Each row comes from the steps of one walk. Every step used is in the known rows, and no mark comes twice. Write the walk behind each row, first mark first.
Known rows
rimo > pusag > bimo: -1.78 +2.12 -0.91 +0.52 -0.79 +0.75 +3.07 -1.25 +0.43 +6.19 +1.65 -1.40
 +1.19 -2.28 -1.65 -0.95 +4.24 -3.47 +0.11 +1.61 +0.05 -2.29
rimo > pusag > bimo > tanor > teko: -1.87 +1.67 +1.39 +0.56 -0.25 +0.58 +4.39 -0.59 +1.21 +5.52 +0.31 -3.44
 +0.84 +0.23 +0.09 +0.38 +3.57 -6.00 -0.37 +2.49 +3.57 -0.72
pusag > rimo > bimo: -0.75 +2.69 -3.25 -0.18 +0.44 +0.61 +1.72 -3.17 +0.94 +4.40 +1.32 -1.12
 +1.51 -2.78 -0.08 -1.80 +3.66 -2.46 +1.68 -2.04 -1.28 -2.87
pusag > rimo > bimo > tanor > teko > febu: +0.02 +2.04 -2.02 +0.73 +0.96 +0.97 +3.71 -1.22 +2.70 +4.53 -0.47 -2.17
 +2.88 -1.12 +0.15 -0.53 +2.89 -4.45 +2.85 -0.70 +1.66 -1.56
rimo > bimo: -1.80 +2.88 -1.78 +0.12 -0.40 -0.17 +0.57 -2.21 -0.22 +5.25 +0.88 -2.38
 +0.94 -2.01 +0.50 -1.78 +3.27 -3.67 +2.29 -0.30 -1.50 -1.05
rimo > pusag: -1.80 +1.52 -1.37 +0.59 -0.35 -0.45 -0.16 -0.25 +0.76 +5.59 -0.27 -3.00
 +0.96 -2.26 -1.68 -0.57 +3.72 -2.32 +1.34 +2.63 -0.34 -1.01
pusag > tanor > teko > febu: -0.75 +2.42 -1.57 +3.10 +0.86 +0.61 +0.17 +0.60 +4.64 +5.49 -1.02 -1.63
 +3.48 -1.97 -0.62 -2.67 +1.26 -2.97 +5.08 -0.02 +2.04 -3.90
tanor > teko: -2.62 +2.71 -0.36 +2.31 -0.12 -0.58 -2.65 -1.46 +3.17 +6.49 -1.61 -3.47
 +0.40 +0.33 +0.68 -2.44 +1.96 -3.27 +1.57 +0.69 +0.16 -2.39
bimo > rimo > pusag > tanor > teko > febu: -1.24 +0.47 -0.99 +3.00 +3.72 +0.39 +3.01 +3.03 +2.46 +5.06 -0.72 -1.99
 +3.72 -1.66 -1.98 -1.72 +2.94 -4.37 +3.71 +3.10 +3.42 -1.58
teko > bimo > rimo: -4.76 +3.07 -2.92 +0.76 +0.81 +2.18 +1.81 +0.03 -1.39 +5.35 -1.13 -1.57
 +2.23 -2.16 -1.63 -2.26 +3.95 -3.66 -0.19 +1.02 +0.11 -1.02
teko > febu > bimo > tanor > pusag: -2.40 +0.12 -0.37 +1.72 -1.78 +1.09 -2.14 +0.66 +0.69 +5.25 -3.44 -0.96
 +2.94 +0.76 -1.33 +1.27 +1.91 -3.84 +2.00 -0.21 +0.65 +1.56
tanor > pusag: -2.84 +0.75 +0.47 +0.99 -0.28 -1.94 -2.86 -0.19 +0.50 +6.25 -1.69 -2.43
 +1.39 -1.12 -0.21 -0.42 +2.21 -3.43 +1.64 -0.88 -1.16 -0.14
teko > bimo > pusag > rimo: -2.06 +1.96 -4.32 +0.70 -0.36 +2.63 +2.63 -1.29 +0.60 +5.78 -0.52 -0.71
 +0.41 -3.96 -2.90 -1.90 +4.32 -1.10 -0.82 -1.06 +0.67 -3.02
rimo > bimo > pusag > tanor: -0.91 +1.44 -1.71 +0.40 +0.95 +0.23 +3.66 +0.29 +0.41 +4.53 +2.37 -2.04
 +0.90 -3.04 +0.06 -1.62 +3.97 -2.91 +3.14 -0.49 +1.32 -1.83
teko > tanor > bimo > rimo > pusag: -1.65 -0.22 -0.23 +0.02 +1.98 +0.36 -0.51 +0.09 -1.06 +5.87 +0.24 -3.11
 +1.06 -0.75 +0.31 -3.22 +3.98 -3.80 +1.32 +3.43 +0.50 +1.88
rimo > bimo > pusag > tanor > teko: -0.32 +1.26 -0.23 +1.70 +1.56 -0.53 +2.96 -0.40 +1.93 +5.46 +1.13 -2.71
 -0.33 -1.61 +0.92 -2.42 +2.45 -4.54 +2.98 -0.56 +3.10 -1.73
febu > bimo > tanor: -3.79 +2.70 -1.46 +1.24 -2.26 +2.41 -1.89 -0.97 +1.24 +3.76 -1.55 -2.55
 +1.39 +1.40 +0.38 +0.35 +3.00 -2.27 +0.74 +1.05 +0.73 -0.42
febu > teko > bimo > rimo > pusag: -3.16 +1.38 -1.98 -0.25 +0.34 +1.12 +1.86 -0.33 -0.19 +5.05 -1.42 -2.25
 +1.04 -3.37 -3.51 -0.69 +4.03 -3.35 +0.47 +2.12 +2.48 -0.55
febu > bimo > rimo: -4.94 +2.48 -2.23 +2.69 +0.10 +2.15 -2.42 -0.45 +0.80 +5.14 -1.44 -1.28
 +1.25 +1.99 -0.18 -1.84 +3.66 -2.26 +0.28 +1.24 -0.54 -1.04
pusag > tanor > bimo: -0.59 +2.72 -0.72 +1.02 +0.87 -0.12 -1.04 -0.15 +1.94 +5.69 +1.01 -1.95
 +1.67 -2.24 +1.69 -2.43 +2.54 -3.19 +3.12 -1.11 +0.26 -2.23
febu > teko > tanor > bimo > pusag > rimo: -0.07 +0.19 -1.73 -0.06 -0.50 +1.17 -2.79 -2.42 +4.27 +6.23 +0.42 -2.54
 -0.73 -1.98 -0.47 -3.05 +3.65 +0.46 +2.10 -1.25 +0.83 -2.79

Which walk is each row?
-2.59 +1.52 +1.10 +0.79 -0.71 -0.57 +0.56 -1.32 +0.22 +6.86 +0.26 -0.74
 +1.56 -1.06 -0.25 -0.66 +2.85 -4.67 +0.42 -1.92 -0.80 -1.54 -> tanor > pusag > bimo
-3.22 +0.61 +1.04 -0.37 -0.27 -1.33 -0.62 +1.28 +0.07 +4.72 -1.72 -3.73
 +2.28 -0.20 +0.52 +1.61 +2.78 -4.08 +1.08 -0.10 +0.36 +1.35 -> bimo > tanor > pusag
-1.83 +0.34 +1.38 -1.32 -0.17 -1.70 +1.65 -0.17 -1.92 +4.41 -0.55 -3.35
 +1.66 -0.97 +1.36 +1.38 +2.75 -6.09 +1.60 -1.18 +0.55 +2.75 -> rimo > bimo > tanor > pusag
-1.92 +1.43 -1.63 +0.52 +0.00 -0.09 +1.69 -0.72 +0.00 +6.19 +1.28 -2.93
 -0.69 -1.65 -0.19 -1.51 +4.54 -2.67 +1.50 +0.62 -1.05 -0.56 -> rimo > bimo > pusag
-3.32 +1.48 -2.25 +3.06 -1.79 +1.80 -2.76 -0.93 +1.81 +6.41 -1.20 -1.66
 -1.08 +0.90 -1.23 -1.66 +3.49 -0.88 +0.14 +1.06 -0.27 -1.23 -> febu > bimo > pusag
-2.85 +0.60 -2.78 +3.10 +0.55 +2.17 -0.22 +0.99 +0.57 +5.67 -1.90 -0.43
 +2.36 +0.20 -3.20 -1.11 +4.05 -2.42 +1.37 +3.72 +0.18 +0.22 -> teko > febu > bimo > rimo > pusag
-2.58 +1.11 -1.29 +0.84 +3.20 +0.33 +3.15 +2.65 +0.53 +3.42 +0.98 -2.41
 +3.26 -2.30 -1.19 -0.72 +4.28 -3.00 +2.12 +2.62 +2.02 -1.33 -> bimo > rimo > pusag > tanor
-2.40 +2.34 -0.79 +1.20 +3.32 +0.13 +0.60 +1.82 +1.09 +5.31 +1.19 -1.84
 +2.36 -0.73 +1.85 -2.54 +3.71 -3.56 +2.15 +0.17 +0.48 -1.35 -> pusag > tanor > bimo > rimo
-2.27 +2.50 -3.57 +3.13 -2.36 +2.59 -3.23 -1.32 +2.63 +6.20 -2.12 -0.09
 +2.22 -0.30 -1.99 -1.79 +2.34 -1.26 +2.60 +0.56 -1.27 -2.27 -> teko > febu > bimo
-2.35 +2.06 -0.18 -0.75 -0.83 +1.34 +5.16 +0.22 +0.04 +4.61 +1.52 -2.75
 +2.04 -1.37 -0.82 +1.26 +4.85 -4.04 -0.22 +2.50 +1.56 -0.82 -> rimo > pusag > bimo > tanor
-1.70 +0.86 -0.81 +0.76 +0.55 -1.19 -1.58 -1.07 +1.43 +5.56 -1.38 -1.12
 +2.01 -1.62 -0.79 -0.42 +2.54 -2.48 +0.91 -2.68 -1.02 -2.01 -> tanor > pusag > rimo
-1.94 +1.19 -0.47 +4.10 -0.34 +1.45 -1.58 -0.66 +3.52 +5.62 -1.30 -1.47
 -0.58 +0.89 -0.10 -2.65 +1.67 -2.76 +1.66 -0.10 +3.90 -2.21 -> febu > bimo > pusag > tanor > teko
-1.70 +2.26 -1.82 +4.52 -1.65 +1.74 -4.15 -1.90 +3.80 +6.98 -3.35 -0.76
 +1.03 +1.17 -1.03 -2.86 +1.13 -3.26 +2.66 +0.48 +0.72 -2.03 -> tanor > teko > febu > bimo
-2.22 +2.24 -0.91 +1.74 -0.15 +0.83 +0.11 +1.03 +3.58 +5.46 -2.12 -3.85
 +2.83 +0.37 -0.03 -0.34 +2.36 -3.49 +2.95 +1.99 +1.37 -1.32 -> bimo > tanor > teko > febu
-3.39 +3.36 -2.26 -0.77 -1.54 +2.56 +2.34 -0.58 -0.94 +3.99 -1.23 -2.80
 +2.43 -2.72 -0.83 -0.26 +3.31 -3.63 +0.36 +0.74 +1.58 -0.17 -> teko > bimo > tanor
-2.36 +1.44 -3.55 +2.63 -1.03 +2.62 -1.41 -1.80 +2.70 +5.72 -0.89 -0.47
 -0.44 +0.16 -1.79 -1.62 +3.98 +0.24 -0.37 -0.65 -0.16 -3.23 -> febu > bimo > pusag > rimo
-4.12 +2.11 -3.41 +3.51 +0.16 +2.75 -1.70 +0.43 +1.77 +5.69 -1.84 -0.29
 +2.88 +1.10 -1.76 -2.07 +3.56 -1.76 +1.81 +1.74 -1.13 -1.43 -> teko > febu > bimo > rimo
